Each row was made from one path, in order. Every step used is in the known rows, and no mark comes twice. Write each row's path.
In the rows, zero is written as 128.
Known rows
fiketa bubo vilo bili: [151  61 161 152 156 149 101 136 126 114 157 150  99  99  70  82 182  87
 132 147 115 129 152 160 147  79 126 117 108 111  80  73  75 156 175 147
  92 160 105 143 134 145 109 102 141]
bubo vilo bili neget: [120 114 152 162 125 173 120 107  90  68 175 146  87 139  94  80 138 150
 115 131  79 150 147 178 147  83 132 131 115 121  80  95  95 143 155 126
 122 131 101 132 135 152 114 132 106]
fiketa zago nuvi: [137 184 173 165 134 158 156 123 154 133 135 105 143 127 143 143 178 132
 118  83 103 119  90 140 175 116  88  98  79 147  92 151 119 137 117 141
 142 119 109 172  81 195  95  87 113]
bili neget nimo nuvi: [147 175 164 176 101 163 194 109 113 117 154 124 134 153 132  82 128 109
  99 110 128 139 172 143 155 110 103 111 171 147 117 104 180 109  95 125
 157  62 143 178 106 177 109 119  65]
fiketa zago vilo bili neget: [143 152 132 191  92 153 115 119 138 124 161  80 139 174 121 111 184 181
  86  67  70 138  99 124 157 110 128 111 114 140 102 123 140 166 141 187
 124 126 141 176 131 191  99 100 114]
fiketa zago neget nimo vilo: [119 165 208 174 121 152  99 100 125  97 128  96 125 132 152 164 156  93
 128 130  92 165  67 151 139  94  85 107 105 139  83 158 138 105 143 168
 147  80  90 160  82 159 104  94  92]
nuvi bili fiketa bubo vilo: [158  71 199 139 123 150  96 132 128 129 189 141 109 114  40 128 174 106
  98 135 143 119 129 166 110  80 169 121 118 153  66  95  74 140 128 148
 125 137  76 168 113 146 106  99 106]
vilo nimo nuvi: [127 141 147 145 124 130 164 118 148 116 138 163 140  94 116  70 156 137
 147  93 110 110 132 149 174 101 115 120  92 148 120 120  66 132 118  92
 150  99 130 160 122 202 105 108 136]
fiketa zago: [129 164 149 149 110 155 106 126 139 131 160  97 144 143 139 139 173 149
 114  73  86 144  86 132 139 106 112 101 110 123  97 138 123 135 141 167
 137 109 122 175 103 183 115  87 127]
nuvi bili neget nimo fiketa: [131 159 191 166  91 164 142 105  95 143 165 103 106 142 111 104 114 136
  83 112 120 161 146 146 105 107 130  90 186 170 113  83 169 112 101 138
 161  81 125 187 113 140 110  93  71]
neget bubo vilo bili: [ 98 117 163 163 148 158 108 100 108  87 164 156  89 142  77 106 167 149
 118 144 125 119 120 190 160  58 119 146  99  95  74 117  93 144 143 137
 149 170 107 100 130 134 116 118 137]
fiketa bubo vilo nimo: [136  78 156 136 155 131 114 140 126 127 154 148 102  83  75  74 183 102
 151 133 117 134 144 158 126  84 127 109  98 118  94  70  59 154 170 127
 113 146  96 143 143 157 108 112 150]
bubo vilo bili: [113 101 168 156 140 159  87 108 103  63 174 153  92 120  91 101 152 124
 119 134  86 151 133 180 143  66 135 141 105 110  70 101  65 150 165 120
 118 151  98 125 123 144 106 126 119]
bili fiketa bubo vilo: [159  67 179 129 132 143 106 156 137 115 187 154 125 142  46 122 183  94
 119 131 155 112 128 183 111  73 162 135 113 119  61 121  60 121 134 149
 102 134  69 144 131 142 105 136 116]
fiketa bubo vilo nimo nuvi bili: [153  80 181 151 157 135 135 128 127 138 147 150 108  60  69  80 186  89
 147 132 133 112 151 152 136  88 122 102  85 146  88  63  55 161 158 114
 121 144  91 159 127 177  98  86 130]
nimo fiketa bubo vilo bili neget: [138  97 176 148 128 154 133 137 110 156 164 132 115 135  94  91 153 117
 135 123 134 136 137 176 101  84 121  90 138 132  90  84 100 115 142 139
  80 138  95 143 154 126  97 108 124]
fiketa bubo: [160  83 150 134 133 130 124 148 149 164 142 144 128 107  87  93 177  88
 127 132 130 126 142 127 146 108 122 100 137 120 101  84 112 135 143 153
 101 129 140 171 125 147 111  95 152]
vilo bubo: [139  91 156 122 125 133 140 131 120 128 162 150 129 145 106 111 170 118
  92 107 117 146 117 100 149  99 120  94 156 123  67 138 131 128 154 119
 102 133 150 151  95  99 112 115 128]
nimo vilo bili fiketa: [124  90 163 155 115 146  67 120 135  79 181 169 102 155  79 135 122 123
 132 146  97 123  88 192 155  64 143 151 106 128  50 157  41  79 157 168
 100 127 104 120 113 126  99 107 115]
nimo fiketa zago: [114 174 177 139 105 148 116 137 130 167 162  96 151 157 143 155 151 150
 129  67 117 144  76 152  90  93 111  86 130 132  97 142 115 109 123 148
 113 112 105 164 118 150  94  91 123]
fiketa bubo vilo: [148  74 172 136 155 135 114 138 126 136 156 143 107  92  76 100 179  82
 133 146 132 134 144 154 121  84 125 109 116 111  79  68  86 147 161 132
 104 151 100 146 129 141 100 105 137]
fiketa zago vilo: [138 157 156 172 104 124 106 127 147 137 158  75 150 157 116 146 192 154
  98  71  85 147  83 120 127 101 124 118 112 136  92 125 124 164 137 173
 132 133 132 174 118 181  85  97 120]
zago neget nimo nuvi: [137 138 238 171 123 148 167  94 133  91 111 143 142 106 143 119 151  48
 125 161 136 144 125 156 170  97  89 130 130 147 106 142 148 118  97 104
 145  67 111 168  87 159  99 124  73]
vilo bili neget bubo: [124 126 117 172 107 176 143 102 115 104 156 153 104 173  98  62 147 182
 101 119 100 117 143 161 201 105 122 120 134 120 110 120 143 129 121 160
 137 121 153 148 141 156 135 120 138]
nimo nuvi bili neget: [159 145 185 158 106 161 196 102 134 147 154 145 137 101 104 105 141 126
 106 110 128 104 152 125 165 122 113 100 130 175 104  94 129 132  93 108
 143  88 141 191  97 191  99  82  86]
vilo bili fiketa zago neget bubo: [132 115 162 174 104 179  98 117 140  84 165 149 128 178  96 120 189 153
 105 113 116 102  81 184 192  79 141 136  80 128  79 188 101 129 118 185
 124 119  90 146 119 169 128 124 128]
nuvi tele: [119  88 180 145 133 149 136 133 142  93 147 135 144 166 115 109 134 145
 133 115 116 162 112 111 128  95 121 152 142 122 116 138 122 108 137 108
 105 134 147 155 126 165 111 103 138]
bubo vilo bili fiketa: [124  88 173 150 128 164  83 122 110  52 194 162  98 151  71 110 158 126
 113 132 101 136 123 204 134  53 159 156  98 115  57 128  50 137 147 130
 115 142  67 120 129 145 106 141 103]
neget nimo vilo bubo: [121 124 192 162 137 130  97 112 114  97 159 127 101 152 115 138 126  59
 105 145 120 170 121 143 120  64 101 119 168 123  57 138 134  80 165 148
 133 118 129 131  74  90  88 105  76]
bubo vilo nimo nuvi: [112 128 174 144 148 140 141 109 117  86 158 156 116  86  96  90 155 121
 153 112 109 129 132 178 135  76 121 131  75 130  87  99  44 143 145  74
 147 128  86 126 125 187  96 122 112]
neget bubo: [109 137 153 147 127 137 131 111 134 134 149 149 119 147  92 118 158 152
 115 127 139 119 110 155 158  85 115 129 129 101 101 127 126 125 110 143
 159 137 140 126 127 136 119 112 151]
zago nuvi bubo vilo nimo: [ 96 144 192 148 168 150 185 110 136 102 144 166 113 105 104 107 144 131
 134 141 127  99 120 187 183  86  96 141  70 148  77 128  75 142 101  68
 174 176  97 125 116 187  77 126 124]
fiketa bubo vilo nimo nuvi: [148  84 166 143 161 133 142 133 136 134 147 155 117  72  78  77 187  87
 157 127 134 113 152 156 140  87 116 111  81 127  89  74  56 151 158 111
 112 144  96 147 133 178 100 102 138]
bubo vilo nimo fiketa: [ 88 128 183 129 137 131 107 116 101 100 169 136 105 112  99  95 139 147
 151 108 105 155 114 193  89  66 134 122 100 129  91  99  43 129 151  86
 134 136  71 118 148 146  94 130 127]

Write each row's path
[136 128 150 176 117 189 123 130 152  91 180 150 136 183  96 120 171 148
  98  99 113  85  95 187 201  80 133 142  78 139  70 187  91 134 107 163
 137 148  98 157 112 195 106 116 119]  vilo bili fiketa zago nuvi bubo
[ 93 121 182 162 163 149 156 101 128  90 148 159 119 133  82  98 165 157
 155 125 152 113 114 167 143  61 107 152  76 112  94 127  78 131 137  95
 158 163 104  97 137 178 106 112 142]  neget bubo vilo nimo nuvi tele
[169 127 212 183 123 147 151 125 142 128 156 133 135 125  90 116 166  41
  98 127 170 112 165 158 138  78 121 126 149 157  90 113 133 127  95 142
 150  95 111 190  81 177  93  87  52]  neget nimo nuvi bili fiketa bubo
[114 131 176 185 130 143  74 106 114  74 154 132  89 146 116 120 112  75
 119 155  95 160 128 182 145  58 109 143 150 120  76 129 114  89 157 161
 141 109 125 132  89 123  94  99  83]  neget nimo vilo bili
[132 141 157 164 109 149 148 110  97 111 166 119 103 172 121 100 113 112
  96 130 110 165 143 135 129  96 106  99 180 140  79 118 169  78 148 146
 142  85 140 146 100 113 108 122  71]  bili neget nimo vilo bubo
[ 92 116 151 150 133 178 130 114 100  89 181 162  98 158  89 100 133 164
 106 142 109 120 138 178 156  76 119 147 114 111  69 114 105 150 126 121
 158 171 124 121 143 168 103 132 126]  nuvi bubo vilo bili neget
[120 113 194 148 133 150 130 111 120  83 184 159 112  95  71 102 158 130
 136 112 123 116 127 191 125  69 149 138  71 152  76 108  32 145 132  87
 155 127  58 137 119 188  97 121 101]  bubo vilo nimo nuvi bili fiketa
[134 145 181 159 116 161 158 129  94 136 163 103 110 160 113  87 127 103
 114 122 139 161 161 168  90  91 113  94 177 134 102  82 165 102 122 136
 131  90 101 153 136 134 101 126  74]  bili neget nimo fiketa bubo vilo
[120 135 177 158 113 168 142  88  95 131 171 125  89 125  74 106 138 175
  91 130 122 134 135 151 130 100 130 105 136 152  92  77 137 138 119 137
 172 125 120 152 122 147 122  96 110]  nuvi bili neget bubo vilo
[143 103 187 136  94 149 103 123 125 120 185 140 121 139  67 135 147 138
  86 116 126 126 110 159 123  88 169 128 136 161  82 125  92 125 104 142
 146 111 102 176 108 148 112 101 103]  nuvi bili fiketa
[120 155 135 149 101 160 178 107 115 139 157 141 117 170 101  85 141 188
 106 117 128 124 134 147 157 116 115 109 148 125 114 110 166 112 102 145
 158 102 149 143 140 151 133 128 133]  bili neget bubo
[121 117 151 128 123 123 124 139 138 165 144 138 130 107 103  69 155 141
 159  94 127 128 120 158 116  95 129  95 118 139 124 101  73 119 137 119
 112 118 112 157 157 154 106 107 163]  vilo nimo fiketa bubo
[142 165 191 180 126 141 158 118 134 107 142 131 133 131 130 114 144  55
 112 119 141 136 156 155 151  80  97 131 157 132 105 123 146 122 101 119
 155  88 136 170  79 173  92 107  67]  neget nimo nuvi
[114 156 144 161 126 165 192  97 110 115 161 153 113 139  92  73 147 180
 129 113 135 109 144 168 157  99 111 117 102 130 103  98 123 124 112 111
 170 109 113 122 146 178 121 128 122]  bili neget bubo vilo nimo nuvi
[147  68 180 148 172 144 150 139 141 118 143 155 125  92  81  74 181  95
 167 129 142 120 145 139 131  81 115 126  85 126 100  83  62 144 165 104
 100 155  99 144 139 188  97  96 141]  fiketa bubo vilo nimo nuvi tele
[126 130 211 163 144 135 112 134 109 138 157 108 114 141 111 116 147  52
 123 128 154 163 147 178  77  62 113 112 168 116  92  94 132 112 133 139
 122 122  94 150 119 120  83 110  81]  neget nimo fiketa bubo vilo
[ 73 122 161 128 143 149 117 117 111  97 172 162 106 125  88 104 142 159
 133 131 112 127 115 179 132  69 122 151  96 112  77 113  69 153 128  91
 180 170 110 113 146 177  97 135 144]  nuvi bubo vilo nimo
[137 109 182 126 125 130 130 150 138 191 146 128 141 126 103 114 157 101
 138 116 150 127 120 150  99  94 118  89 154 128 101 103 103 110 125 140
  83 128 116 161 141 123  90  95 140]  nimo fiketa bubo
[139 143 202 159  93 163 108 131 140  89 169 116 148 177 113 151 177 108
 105 105 132 137  75 174 135  86 138 126 109 142  80 187 123 108 101 168
 141  76  65 170  99 170 116 133  83]  bili fiketa zago neget nimo
[116 136 194 149 147 151 177 115 136 120 164 172 138 112 100 134 149 103
 133 132 152  92 134 166 155  73  94 146  98 125  69 126  85 147  99  82
 154 152 120 132 110 195  79 113 104]  nimo nuvi bubo vilo
[130 102 199 125 138 130 119 145 120 170 159 130 125 118  93 120 157  95
 146 127 151 137 123 170  77  76 122  96 136 122  81  87  82 118 139 126
  86 146  91 140 140 117  85 103 128]  nimo fiketa bubo vilo
[149 125 153 174 111 178 116 132 153  83 170 145 133 172 104 116 176 142
 101  91 104  99 100 183 198  86 139 130  80 144  75 182  85 128 116 167
 116 127  90 164 103 183 109 114 110]  vilo bili fiketa zago nuvi
[147 187 180 175 120 178 173 108 140 143 146  96 132 125 137 132 165 154
  99  87  97 119 101 129 169 129  94  79  88 179  96 130 144 139 106 144
 158 111 109 193  84 198 100  70  93]  fiketa zago nuvi bili neget
[139 136 163 146  92 164 145 105 108 141 163 121 108 124  93  95 125 163
  85 116  97 146 142 125 137 124 138  95 156 166 109  81 146 132 113 133
 155  93 142 191 118 154 122  94 105]  nuvi bili neget
[156 111 165 155  94 136 106 146 151 126 194 105 159 204  81 149 203 146
  76  67 129 125  76 136 121  84 165 122 112 143  58 176 106 136 124 176
 112 133  98 159 112 152  96 130 103]  bili fiketa zago vilo bubo
[106 126 164 171 137 174  94 106 120  86 183 140 102 173  71 129 186 158
 115 114 132 105  95 202 152  51 132 146  77 101  62 147  86 140 142 165
 150 162  78 103 125 152 117 120 132]  neget bubo vilo bili fiketa zago
[106 111 167 163 141 159 103 106 115  82 182 163  98 165  59 114 171 151
 113 138 138 107 114 207 151  48 140 159  92  96  63 137  81 136 132 144
 147 165  84  94 133 134 115 133 131]  neget bubo vilo bili fiketa
[171  95 214 155 130 151 155 122 144 137 173 159 137  96  62 129 179  78
 117 125 168  83 141 165 139  85 139 124  97 161  68 105  68 139 109 116
 123 126  87 173  96 182  86  85  81]  nimo nuvi bili fiketa bubo vilo
[123 164 192 177 131 147 165 117 135 114 149 143 137 144 124 123 137  66
 102 129 158 116 153 159 156  74  91 143 151 125  96 132 154 129  86 115
 179 116 144 161  87 186  84 110  75]  neget nimo nuvi bubo
[132 130 173 186 133 180 144 102  96  62 170 142  97 136 106  85 142 107
 109 131 106 142 168 185 150  75 117 135 122 126  81  97 111 140 140 117
 138 116 101 136 113 170 102 129  70]  bubo vilo bili neget nimo nuvi
[112 147 187 146 152 148 194 117 153 131 136 164 133 125 112 127 142 120
 115 144 137  90 117 160 199 102  91 135 102 145  86 143 113 130  77  90
 162 161 137 147 104 177  80 110 123]  zago nuvi bubo
[131 166 151 166  95 160 161 117 103 110 162 113 115 168 128  82 121 127
  92 114 111 163 163 145 138 110 115 112 184 139 119 100 187 110 109 142
 156  67 142 173 116 157 121 131  83]  bili neget nimo
[ 90 177 162 145 126 152 153 125 141 153 147 124 141 131 133 106 150 177
 151  71 115 109  82 171 141  94 105 102  78 154 111 154  83 120 106 110
 157 135  99 151 137 193  89 104 145]  vilo nimo fiketa zago nuvi bubo
[146 123 144 182 107 176 138 126 112 119 153 129 110 166 114  57 141 122
 105 116 113 139 168 159 158 100 120 101 168 133 112 104 159 117 127 164
 110 100 137 172 137 147 117 111 100]  vilo bili neget nimo fiketa bubo
[123 116 185 159 140 169 161 118 141  96 180 185 139 140  79 128 158 108
 120 131 157  77 130 192 171  61 119 161  87 128  56 150  69 143  97 101
 146 158 102 131 112 196  82 120 101]  nimo nuvi bubo vilo bili fiketa
[163 134 224 164 102 163 161 107 152 130 156 141 158 109 102 151 178 102
 113 110 145  92 101 150 165 101 120 113  84 179  80 153  98 133  89 128
 137  87  89 187  84 198 101  84  77]  nimo nuvi bili fiketa zago neget
[137 137 207 188 141 153 168 119 141  89 136 129 147 157 136 113 140  64
 124 118 150 147 150 135 141  79  91 149 162 134 114 139 156 108 114 110
 142 105 139 166  87 184  89  98  67]  neget nimo nuvi tele
[146  85 168 150 110 100 132 126 132 136 156 116 141 162  82 113 185 129
  76 104 113 151 115  97 133  93 148 120 157 136  70 116 129 159 145 133
 100 160 163 154 122 112  79 123 120]  zago vilo bubo
[154 150 214 184 115 152 149 115 135 109 164 132 132 134 103 128 151  59
  88 117 158 122 152 165 137  76 127 134 153 157  94 127 133 121  88 131
 168  88 112 183  76 176  92 100  49]  neget nimo nuvi bili fiketa
[115 126 162 152 104  94 120 122 134 142 148 111 146 141  94  92 154 168
 121  87 105 146 102 150 110  87 153 131 131 149 117 101  84 145 118 117
 125 138 132 151 163 153  72 126 140]  zago vilo nimo fiketa
[117 125 161 175 129 176 114 106  86  58 175 133  83 150  99  82 138 123
 107 134  87 164 161 184 139  75 127 134 130 120  80  92 120 142 153 130
 137 122  98 129 125 149 111 136  83]  bubo vilo bili neget nimo
[150 153 177 155 113 162 141 142 161 116 176 128 154 171 104 153 179 132
 105  82 135 100  80 173 157  93 136 125  83 151  70 187  89 114  94 151
 134 112  69 164  92 187 100 118  97]  bili fiketa zago nuvi
